Known rows, with every way that one mark hangs from another
W(B(Y(U))): [ 158,   40,  -81, -207, -226,  164,  -97,  266, -187,   15, -184,   43,
  -16,   79,   50,  -10,  -60, -297, -308,   22,    0,  -68,  132]
F(B(K Y(U)) V): [  54,  -14,   67,  307,  -96,   39, -326,   93,  166,   24,   40,  -25,
    6,  268,  257, -144,  -98, -254, -321, -191,  -93,   18,   43]
E(D(H U(Y(B(K) T)))): [-122, -234, -142, -170,  150,  175,  250,  -81,  213,   79, -264,  163,
   83,   23,   38,  320,   96,  231,  306,    6, -327,  153, -171]
U(Y(B T)): [ -18,  219,  112, -224,   89,   45,  -47, -235,   74,  122,  -78,  120,
   21,  154, -184,  145,  -38, -180,   49,  -99,   28,  -79,  -40]
U(Y(B(K) H(D(E)) T)): [   9, -201, -165,  311,  141, -210,  -41, -281,   43,  136,  138,  251,
  267, -319,  -50, -140,   97,  123,  154,  226, -185,  280,   48]
D(E H U(Y)): [  -9,  147, -205, -758,  167,  389,  220,  527, -395,   80, -295,  -37,
 -414,  239,   74,  257,  416,  475,  343,  307,  -56, -210, -313]
W(B(K Y)): [ 218,  -17,   71,  -32,  -44,   86,  205,  336, -237,  117,  -65,  -33,
 -191, -137,  256,   -2,  361,   -9, -150, -138, -116, -320,   86]
Y(B H T U): [-218,   35,  -96,   48,  -21,   27, -208, -398,  190,  -31,   54,  235,
  418,  -43, -281,  -72, -626, -307,  -90,  127,  -80,  346,  133]
H(D(E U(Y))): [  55,   56,  -83, -585,  -32,   90,   48,  212, -463,  -31, -205, -111,
 -446,  114,  -58,   99,  413,  286,  314,  240,  180,   16, -188]
E(D(H U(Y(T)))): [-114,   -9, -132, -473,    9,  201,  262,  109,  102,  -76, -260, -113,
 -131,  291, -157,  487,   42,  226,  317,  -20,   60,  -22, -334]
V(F(B(K Y(T U)))): [ 136,  -75,  138,  327, -143,  -40, -127,  -67,  260,  160,  102,  240,
   35,  355,   30, -128, -195, -105, -460, -234,  -88,  -69,  132]
B(K Y(H)): [  68,   87,   64,  137,  208,  -34,  226,  118,   68, -112,   44, -109,
   30, -263,  239, -126,  199,  145,   79,  -47,  -15, -320,  -37]
B(K Y(H(D(U)) T)): [ -80, -142, -168,  218,   31,  -47,  125,  -81,   90, -141,  -10, -131,
  -20, -386,   43,  -63,  269,  362,   67,  -26, -178,   30,  -61]
B(Y): [  61,  265,  182, -404,   61,   87,  119,  282, -106, -101, -115, -210,
 -228,   44,   80,   11,  151,  -61,   41, -117,  189, -425,  -92]
W(B): [  35,  148,  129, -354, -191,  145,  141,  286, -443,   87,  -34, -202,
 -283,  134, -115,  175,  -64, -189,  -24,  -79,  183, -173,  102]
Y(B): [-124,  194,  230, -404,   30,  109,   23,    2, -226,   29,  -98,  -72,
 -101,   19,  -80,   49, -230, -246,  140,  -37,  141,  -38,   60]
B(K Y(T)): [  97,  118,  139, -112,  108,   -4,  187,  123,  153,   28,   31,    9,
 -115,  -75,   81,  -56,  216,   68,  -16, -293, -109, -412,  -42]
V(F(B(K Y))): [ 129,   -3,  338,  203,   27,    9,   80,  191,  -45,  147,   49,  -62,
 -245,  271,  227,    0,  153,   15, -243, -219,  141, -302,   61]
B(K Y(H(D(E)) U)): [ 118, -198, -240,  174,   -8, -197,  -80,  198,  -60, -158,   53,  100,
  192, -354,  206, -367,   60,  114,  -35,  308, -103,  187,   83]
B(Y(T U)): [  54,  174,    6, -246,  -98,   62,  -99,   43,  165,  -85,  -71,   97,
   62,  145, -100,  -73, -185, -197, -188, -121,  -22, -165,   -3]
F(V): [ -28,  339,  232, -321, -138,   47,  -12,  178, -108, -116,  168, -376,
 -283,  313,  -55,  116, -175, -172,  143, -158,  261, -204,  -21]
B(K Y): [ 169,  140,  172, -188,  105,    4,  215,  280,  -50,  -48,  -46, -111,
 -213, -119,  244,  -90,  331,   72,   62, -201,   -9, -438,  -50]

Rows
[-246, -336, -209,   55,  112,    9,  -11, -190, -141,  129,   74,  221,
  154, -388,  -63, -105,    8,  298,  230,  341, -358,  426,   74]  Y(B(K) H(D(E U)) T)
[-197, -165, -147, -156,  123,   94,   59, -365,  102,  -80, -214,   63,
  254,   67,  -49,  291,  -74,   63,  308,  207,  126,  293, -142]  E(D(U(Y(B H))))
[  87,   81,  -97,  -94,   37, -160,   -1,   88, -255, -108,   45, -149,
  -82,  -92,  -84,   12,  150,  117,  285,  286,  330,   26, -121]  U(Y(H(D(E))))
[ -27, -217, -141, -188,   58,   23,  -14, -128, -140,  239, -103,  281,
 -101, -115,    1,  -34,  358,  293,  253,  193, -348,  262,  -38]  H(D(E U(Y(B(K) T))))
[  -7,  -69,  -58,  459,   81, -265,  -33, -406,  148,   12,   86,   26,
  232, -350, -116,  -60,    0,  -17,  107,  -33,  -61,  279,   48]  U(Y(B(K) H(D) T))
[  14,   49,   24,  254,  160,  -56,  174,  -72,  258,  -47,  155,   -1,
  131, -233,   55,  -69,  132,  135,  -36, -140, -136, -300,  -20]  B(K Y(H T))
[ -93,   26,  -48, -675,  -75,  131,   39,  346, -552,  -47, -118, -181,
 -437,   34,  -88,   61,  137,  216,  324,  263,  166,   57,  -97]  H(D(E U))
[  50,   45,  215,  277,   47,   68, -134,  167,   82,   74,   96, -190,
 -182,  198,  310,  -34,  136, -114, -154, -283,  -12, -212,    1]  F(B(K Y) V)
[ -22,   37, -169,  212, -160, -167, -204, -142,  179, -287,   44,  -80,
  271, -211, -179, -144, -306, -202, -168,   53,  106,  211,   56]  B(Y(H(D) T U))
[ 126,  -82,  -56,  301,   50,   32,  186,  168,  -98,   46,   21,  -26,
   80, -295,  243,    2,  259,   63, -121,  -12, -152, -234,  106]  W(B(K Y(H)))
[ -91, -104, -146, -387,    0,  122, -146, -153, -179,  158, -156,  181,
 -154,   27, -157,   98,  185,  160,  230,  242, -111,  282,  -54]  H(D(E U(Y(B T))))
[ -80,  -70, -141,  114,  100, -135, -151, -315,  -38,   87,   94,  182,
  222, -176, -215,   -5,  -67,  -67,  139,  309,   36,  310,   22]  U(Y(B H(D(E)) T))
[  80,  -64,  279,  281,   12,  -12,   62,   -2,  148,  199,  154,   68,
 -138,  294,   65,   36,   64,   15, -297, -302,    3, -307,   52]  V(F(B(K Y(T))))
[ -36, -121,   47,  773,  -18, -182, -214,  -22,   88, -108,  190, -335,
    4, -174,  221,  -72,   -2,  -88, -134, -102,   97,  135,   46]  F(B(K Y(H(D))) V)
[  15,  147,  -18,  153,  -66, -246,  -25, -216,   64, -161,   72, -219,
   22,  -76, -310,  113,  -45,  -35,  154,  -54,  323,   68,  -81]  U(Y(H(D) T))
[  95, -161, -234,  426, -113,    0,  -42,  -69,  175,   65,   72,  244,
  372, -222,   33, -103,  -40,  -70, -344,   -5, -333,   41,  174]  W(B(K Y(H T U)))
[  15,   29,   11, -602,  -20,   84,  203,    8,  -48, -162, -286, -134,
 -248,  381,  -71,  353,  181,  122,  354,  -36,  304,  -96, -285]  E(D(U(Y)))
[  70,   45,  181,   31, -172,   85, -199,   87,   -3,   29,  -38,   23,
  -91,  481,   30,   -2, -277, -263, -401,  -63,  249,  -40,   80]  V(F(B(Y(U))))
[-122,    8,  111,  101,  191,  -34,  130, -146,  -23,   39,   42,  -16,
  194, -269,   65,  -97, -159,  -14,  139,   58,  -36,   72,   89]  Y(B(K) H)
[  49,   27,  375,  105,  -57,  -49,  115,  141, -198,  170,  129, -110,
 -310,  387,   15,   64,  -86,    4, -110, -239,  255, -159,   82]  V(F(B(K)))
[-150, -289, -160,  145,  125,   -7,  134, -532,  380,   47,  -69,  267,
  348,  -38,  -49,  192,   21,  199,  232,   44, -217,  303,  -81]  E(D(U(Y(B(K) H T))))
[  73, -225, -263,  263,  -41, -201, -124,   28,  116,  -78,  161,  215,
  283, -344,   55, -361,  -53,   96, -122,  228, -216,  168,   89]  B(K Y(H(D(E)) T U))
[  37,  -49,  184,  532,  114,  -42,   65,  -18,   86,   59,  147,  -35,
    1,  114,  211,  -29,   59,   98, -235,  -88,  143, -198,   53]  V(F(B(K Y(H))))
[-108,  -94,  -90,  615, -220, -111, -478, -107,  134, -201,   83, -261,
  201,   46,   30,  -71, -407, -380, -304,   56,  221,  410,   96]  F(B(Y(H(D) U)) V)
[-122,  159,  -83,  -67, -119,  -10,  -73, -196,  133, -138,  121,   23,
  238,   99, -336,  -14, -499, -159,  -47,   28,   57,  110,   26]  Y(H T U)
[-140,  146,   19, -297, -140,   68, -176, -203,   66,   62,  -49,  197,
  195,  120, -270,  -80, -535, -386, -101,  -22,  -80,  229,  157]  Y(B T U)
[ -44,   89,  272,  178,  -67,   23,  -97,  102,  -59,   92,  155, -250,
 -230,  312,   89,   54,  -93, -146,  -13, -289,   98,  -69,   56]  F(B(K) V)
[ -13, -125, -286,   62,  -66, -116, -221,  -16,   59, -160,  107,  132,
  270, -198, -125, -211, -209,  -78,  -95,  312,    1,  195,   51]  B(Y(H(D(E)) T U))
[ 128,   94,   15,  -76,  -40,  -10,    8,   49,  235,    3,  -18,  163,
   48,  -24,   48, -177,    7,  -55, -167, -199, -222, -179,   21]  B(K Y(T U))
